Each row was made from one path, in order. Every step used is in the known rows, and no mark comes twice. Write each row's path.
In the rows, 128 means zero.
Known rows
retuz > resa: [ 83 104 129 132 124 145 129 167 156 148 136 163 139  81 107 143 114 133
 164 119  74 190]
seromod > favutag > resa: [112  87 141 125 133 113 130 149 167 128 134 151 121 103 109 142 121 109
 163  80 111 190]
sopo > lipeg > retuz > resa: [118 108 159 166 112 148 117 157 144 144 145 175 116  78 121 174 133 162
 162 119  77 185]
favutag > seromod > fumi: [109 106 131 170 139 137 103 158 165 130 133 172 116 102 108 168 124 118
 159  94  91 194]
favutag > seromod > fumi > resa > dutid: [ 88 116 122 174 164 156 103 155 166 140 161 176  97 123 106 130 118 108
 153  99 113 171]
resa > favutag > seromod: [ 87 102 131 163 118 130 129 153 165 139 157 185 125 112 120 147 125 117
 166  90  97 189]
fumi > seromod > favutag > resa: [108  87 134 123 121 132 121 161 171 137 138 148 123 112 114 152 114 126
 159  83 115 190]
resa > dutid > sopo > lipeg > retuz: [ 97 109 172 206 106 137 125 171 151 129 184 176  69  90 115 120 153 157
 167 101 115 172]
lipeg > retuz > resa: [ 96 109 144 159 130 154 120 168 147 149 141 174 122  85 114 142 126 142
 160 119  79 191]
favutag > resa: [ 94 101 125 131 117 129 133 164 162 128 139 148 123 100 108 146 119 117
 167 114 102 188]
fumi > seromod > favutag > resa > dutid: [ 97  88 135 120 137 135 122 147 166 144 164 150 117 120 108 116 116 119
 160  68 127 175]
dutid > resa: [ 94  97 144 147 125 126 140 157 166 123 153 161  97  87 102 100 117 132
 170 101  77 196]
retuz > resa > fumi: [105 111 130 140 127 147 124 162 153 148 131 173 140  71 116 172 115 134
 158 102 120 193]
lipeg > retuz: [ 74 107 147 177 123 135 118 177 152 139 158 168 104  93 106 116 132 140
 163 107  76 190]
seromod > favutag: [ 85  88 148 137 132 111 126 165 164 135 149 160 118  89 105 111 121 125
 162  70  82 193]
resa > fumi > seromod > favutag: [ 98  98 139 144 121 129 112 170 165 147 146 166 123  92 112 153 114 140
 151  57 132 198]
dutid > sopo: [ 70 105 139 168 100 129 137 191 166 126 156 165 100  88 108 128 133 136
 170 114  94 194]
dutid > resa > fumi: [114 105 142 150 126 128 139 152 162 122 148 172  99  78 105 122 118 132
 165  86 127 199]
dutid > resa > favutag > seromod > fumi: [141  94 147 171 152 133 129 129 171 116 137 194  96 109 118 140 124 114
 165  75 121 197]
dutid > sopo > lipeg > retuz > resa: [124 108 168 192  94 155 126 172 151 136 144 183  91  78 125 187 145 165
 166 129 102 186]
retuz > resa > dutid > sopo > lipeg: [107 103 157 160 105 147 138 159 154 140 164 169 105  80 115 147 135 151
 168 113 109 171]
lipeg > retuz > resa > fumi > seromod > favutag: [125 104 153 154 131 155 102 156 152 161 133 182 121  86 123 186 123 152
 146  77 144 196]
favutag > seromod: [ 85 107 123 162 111 138 115 163 164 138 157 168 122 101 107 162 124 122
 164 109  80 190]

Write each row's path
[109 109 165 169 125 151 117 145 141 152 168 176 112  86 116 133 137 158
 162 103  91 168] -> sopo > lipeg > retuz > resa > dutid
[ 98 115 121 169 149 157 103 168 170 135 139 178 100 117 113 164 116 116
 153 114  99 188] -> favutag > seromod > fumi > resa
[ 74 105 135 135 141 149 129 154 152 156 162 160 133  85 104  99 117 125
 164 105  90 174] -> retuz > resa > dutid
[ 79 103 135 154 162 137 125 187 168 135 135 182 107 116 120  98 112 122
 155  89 112 187] -> seromod > fumi > resa > favutag
[ 75 111 126 154 154 144 112 191 167 133 134 163 103 105 110 115 112 126
 154 109  93 189] -> seromod > fumi > resa
[102  88 142 146 123 136 131 160 173 137 163 156  95 116 112 131 128 124
 161  80 154 178] -> fumi > seromod > favutag > resa > dutid > sopo
[ 67 111 120 163 126 145 127 160 171 144 163 192 111 127 122 140 117 117
 162 110 105 184] -> fumi > resa > favutag > seromod
[ 85 101 130 134 135 129 133 151 159 134 165 150 119 109 104 106 121 110
 167  98 114 171] -> favutag > resa > dutid
[ 88 109 156 182 129 158 129 164 150 149 168 179  97  89 113 119 141 142
 165 122 120 177] -> lipeg > retuz > resa > dutid > sopo
[109 106 145 175 130 156 121 141 151 154 148 201 126 107 130 176 132 127
 161 110 107 188] -> lipeg > retuz > resa > favutag > seromod
[114  97 137 130 127 149 114 160 161 159 131 172 140  83 121 178 111 142
 150  74 136 196] -> retuz > resa > fumi > seromod > favutag
[ 91 117 127 194 149 163 113 166 171 132 163 182  75 122 110 145 131 115
 157 111 138 174] -> favutag > seromod > fumi > resa > dutid > sopo
[139 116 167 194  96 154 121 166 147 136 139 190  94  70 130 220 146 166
 158 114 152 191] -> dutid > sopo > lipeg > retuz > resa > fumi
[126 106 165 192 105 137 130 154 153 122 171 165  73 105 119 148 153 143
 167 109 146 170] -> favutag > resa > dutid > sopo > lipeg > retuz
[134  93 138 129 133 119 127 145 164 128 127 162 122  96 117 165 122 108
 157  64 157 195] -> seromod > favutag > resa > fumi
[133 115 155 174 101 169 103 167 143 156 143 182 115  82 131 218 128 178
 153 104 126 186] -> sopo > lipeg > retuz > resa > fumi > seromod
[105  85 142 124 147 115 132 137 162 134 156 152 116 108 102  99 122 104
 162  65 126 175] -> seromod > favutag > resa > dutid
[126  91 150 139 127 129 125 151 169 131 147 172  95  89 110 136 113 140
 157  55 143 200] -> dutid > resa > fumi > seromod > favutag
[116  98 138 170 147 135 117 154 166 129 138 188 121 112 118 152 124 113
 160  78 111 193] -> resa > favutag > seromod > fumi
[112 107 126 139 121 133 130 161 159 127 135 160 124  95 114 167 120 115
 160  98 146 192] -> favutag > resa > fumi
[ 39 114 124 151 142 146 126 176 162 149 183 164 103 110  99  70 113 123
 161 106  94 167] -> fumi > resa > dutid
[ 70 113 127 155 172 146 112 175 163 138 159 166  99 110 104  79 114 121
 155  91 107 171] -> seromod > fumi > resa > dutid
